Each row comes from the steps of one path. Every step used is in the known rows, and no mark comes twice. Write the path behind each row, first mark first.
Known rows
vefo -> dutaba -> lobad: +2.98  -1.27  +0.08  -1.27  +1.03  -0.72  -2.26  -0.85  -1.16  +0.39  +2.30  +2.37  -3.10  -1.88  +1.86  +1.46  -0.34  +1.29
dutaba -> lobad: +2.15  +0.52  +0.22  -1.29  +0.90  -0.84  -1.70  -0.53  +0.25  +0.62  +1.43  +2.39  +0.75  -1.74  +0.32  +1.42  -1.23  +1.26
vefo -> fikim -> voga -> zanek: +0.33  +1.84  +0.71  -0.07  -5.03  -0.44  -0.49  -0.09  +1.71  -0.60  +3.25  -2.05  -1.17  -0.05  -1.99  +0.13  +0.00  -1.60
lobad -> fikim -> voga -> zanek: -0.38  +1.32  +1.98  +1.51  -4.85  -0.22  -0.13  +0.19  -0.37  -0.28  +3.46  -1.49  +0.48  +2.74  -1.30  +0.05  -0.71  +0.72
lobad -> fikim: +0.94  +1.62  +2.56  -1.92  -3.75  +0.99  -0.78  +0.48  +0.63  +0.42  +0.07  +1.80  +0.90  +0.18  +0.28  +0.19  -0.89  +0.28
voga -> paro -> vefo: +2.03  +2.23  -1.00  -3.19  +0.10  -1.75  -3.29  -0.85  +1.82  +0.84  -0.64  -0.36  +0.35  +3.11  -0.31  +0.42  +1.87  +0.08
fikim -> voga -> zanek: +0.12  +1.74  -0.06  -0.28  -3.54  -1.78  -1.01  +0.23  +0.18  -0.03  +4.65  -2.03  -0.24  +0.17  -1.73  -0.15  -0.07  +0.58
fikim -> voga -> paro -> vefo -> dutaba: +1.54  -1.97  -1.65  -1.87  +0.92  -2.06  -3.65  -0.78  +0.12  -0.12  +2.91  -1.53  -3.99  +2.00  +1.12  -0.07  +3.26  -0.37
paro -> voga -> zanek: +2.07  +2.61  +0.05  -3.06  -3.87  -1.78  -1.30  -0.17  +0.82  +1.20  +0.86  -2.15  +0.00  +2.88  -2.92  +0.69  -0.65  +1.45
lobad -> paro: +1.51  +1.17  +2.93  -3.85  -3.15  -0.40  -3.24  -0.20  +0.90  -0.14  -1.92  +0.03  +1.54  -3.56  +0.45  -0.76  +1.54  +2.11
lobad -> fikim -> voga -> paro: -0.13  +0.92  +1.54  -0.04  -3.25  -0.68  -2.24  -1.14  +0.64  -0.36  -0.25  -0.97  +1.23  +2.96  +0.11  +0.94  -0.47  +0.12
dutaba -> voga -> zanek: +0.09  +3.33  -0.25  -0.82  -3.78  -1.36  -0.52  -0.33  +2.56  +1.61  +2.60  +0.73  +1.48  +1.49  -2.04  +0.71  -0.47  +2.75
paro -> vefo -> fikim -> voga: +0.57  -1.03  -0.28  -2.05  -0.56  +0.54  -0.68  +1.05  +2.98  -0.15  +3.17  +0.30  -1.96  -1.45  -0.77  -1.31  +2.40  -2.45
lobad -> fikim -> voga: -0.39  -0.33  +1.80  -0.49  -2.90  +0.62  -0.41  +0.98  +0.25  -0.17  +2.40  +0.74  +0.29  -0.61  -0.24  -0.61  -0.55  -0.12
voga -> paro -> vefo -> dutaba: +2.98  +0.33  -1.09  -3.19  +0.25  -1.49  -3.98  -1.19  +0.58  +0.54  +0.50  -0.53  -3.18  +2.83  +1.15  +0.60  +2.90  -0.07
dutaba -> lobad -> paro -> vefo -> fikim: +2.68  -0.73  +2.69  -1.74  +1.15  +1.06  -2.78  -1.35  +2.17  -0.67  -2.31  +1.00  +0.45  -1.47  +0.61  -0.05  +2.71  +1.17
voga -> paro -> vefo -> dutaba -> lobad -> fikim: +2.99  -0.84  +0.85  +0.71  +1.88  -0.17  -3.06  -2.41  -0.83  +0.05  -0.72  +1.13  -2.14  +6.30  +2.15  +1.83  +1.58  +1.47
fikim -> voga: +0.12  -0.39  +0.02  -2.30  -1.75  -1.08  -1.33  +1.13  +0.88  +0.09  +3.60  +0.34  -0.37  -2.94  -0.29  -0.58  +0.20  -0.11
dutaba -> vefo -> fikim -> voga: +2.12  -0.83  +0.63  -0.97  -0.83  -0.03  -1.26  -0.62  +1.53  -0.33  +0.95  +0.87  -2.23  -3.96  +2.03  +1.71  -0.49  -1.97

Write each row's path
+1.98  -2.84  -1.59  +0.37  +3.97  -2.24  -3.69  -1.91  -0.58  -0.16  +2.91  -0.66  -3.51  +2.83  +1.59  +1.27  +2.66  +0.75 : fikim -> voga -> paro -> vefo -> dutaba -> lobad
+0.95  -1.96  +0.52  -0.06  -0.48  -0.44  -2.62  -0.86  -0.17  -0.37  +1.60  -1.15  -3.21  +4.75  +1.32  +0.00  +2.76  -0.16 : lobad -> fikim -> voga -> paro -> vefo -> dutaba
+3.17  -2.00  +2.69  -1.87  +0.13  -0.53  -3.85  -1.37  -1.48  -0.69  -1.12  +1.20  -1.76  -3.12  +2.60  +0.68  +1.95  +2.99 : vefo -> dutaba -> lobad -> paro
+3.39  -2.16  -1.08  -1.60  +3.39  -0.72  -2.16  -0.49  -0.60  +0.81  +2.96  +2.31  -3.89  +0.11  +1.78  +0.53  +2.16  +1.06 : paro -> vefo -> dutaba -> lobad
+2.33  +0.66  +0.33  -0.65  -0.93  -1.24  -3.02  -2.49  +1.70  -0.59  -1.64  -0.88  -1.43  -0.65  +2.06  +3.16  -0.49  -1.65 : dutaba -> vefo -> fikim -> voga -> paro
+0.67  -1.60  +2.37  -2.60  -1.44  +0.76  -2.24  +0.44  +2.70  -1.10  +0.05  -0.95  -0.75  -2.69  -0.07  -1.98  +4.32  -0.56 : lobad -> paro -> vefo -> fikim -> voga
+3.70  -2.91  +2.62  -3.07  +0.70  -0.93  -3.98  -1.40  -1.12  -0.19  -2.35  -0.14  -2.47  -1.10  +1.23  +0.86  +1.74  +3.59 : vefo -> dutaba -> lobad -> paro -> voga
+0.36  +0.84  -0.55  -1.74  -1.71  -2.24  -3.06  -0.89  +0.92  -0.12  +1.10  -1.29  +0.47  +0.60  -0.21  +0.77  +0.11  +0.04 : fikim -> voga -> paro
+0.98  -0.35  -0.59  -2.65  -1.83  -0.58  -1.45  +0.58  +1.41  +1.49  +2.40  +3.03  -2.35  -2.09  +1.07  +0.52  +0.58  +1.66 : vefo -> dutaba -> voga
+0.13  -1.52  +1.64  +1.74  +0.19  +0.22  -0.55  -0.05  -0.34  -0.44  +2.36  +1.63  +0.77  +0.30  +0.74  +0.78  -1.37  +1.10 : dutaba -> lobad -> fikim -> voga
+1.52  -4.46  +0.60  +1.66  +2.70  +0.36  -0.99  +0.19  -1.29  -0.34  +4.20  +1.61  -3.73  +1.64  +2.02  -0.13  +2.05  +0.83 : paro -> vefo -> dutaba -> lobad -> fikim -> voga
+2.17  +0.15  +2.80  -1.76  +0.13  -0.67  -3.38  -1.37  +0.05  -0.42  -1.79  +1.12  +1.99  -2.93  +0.99  +0.62  +0.68  +3.36 : dutaba -> lobad -> paro
+1.16  +0.44  -1.43  -0.94  -1.45  -1.55  -1.10  -0.12  +1.52  +2.05  +4.08  +0.64  -2.81  +3.39  -0.62  -0.03  +2.90  +2.51 : paro -> vefo -> dutaba -> voga -> zanek
+0.57  -1.23  +0.50  +2.04  +2.34  -0.85  -2.02  -1.74  +0.28  -0.36  +0.72  -0.22  +0.96  +5.47  +0.71  +1.26  +0.93  +1.29 : dutaba -> lobad -> fikim -> voga -> paro -> vefo
+2.73  +0.65  +2.59  -1.32  -1.35  -2.03  -2.97  -2.35  -0.39  +0.05  -2.17  -2.69  +1.60  +2.21  -1.77  +1.24  +0.57  +4.67 : dutaba -> lobad -> paro -> voga -> zanek
-0.04  +0.06  +0.58  -0.01  -0.78  -0.76  -2.13  -0.58  +1.32  -0.04  +0.62  -1.01  +0.54  +5.02  +0.01  -0.20  +1.94  +0.03 : lobad -> fikim -> voga -> paro -> vefo
+0.60  +1.32  +0.35  -1.72  -3.34  -0.71  -2.64  -1.15  +2.56  -0.84  -0.24  -1.50  -0.29  +0.08  -0.43  +1.08  +0.00  -2.35 : vefo -> fikim -> voga -> paro
+1.30  +0.72  -0.84  -2.36  -1.92  -1.74  -3.25  -1.68  +1.62  +1.19  -0.16  +1.39  -1.54  +1.49  +1.22  +1.95  +0.92  +1.89 : vefo -> dutaba -> voga -> paro
+3.51  +1.23  +0.86  -2.55  -1.58  +0.56  -1.59  -0.93  +1.93  +0.25  -1.38  +1.89  -1.60  -3.43  +2.28  +2.40  -0.95  -1.79 : dutaba -> vefo -> fikim
+1.23  -1.26  -1.38  -2.95  +0.71  -0.64  -1.29  +0.70  +2.09  +1.76  +3.27  +3.24  -3.06  -0.03  +0.93  -0.68  +3.09  +1.58 : paro -> vefo -> dutaba -> voga
+0.71  +2.13  -0.94  -2.25  -1.13  -0.37  -2.02  -1.23  +5.19  +1.46  -1.67  +1.37  +0.61  +3.25  -0.64  +1.19  +1.89  +0.12 : dutaba -> voga -> paro -> vefo -> fikim
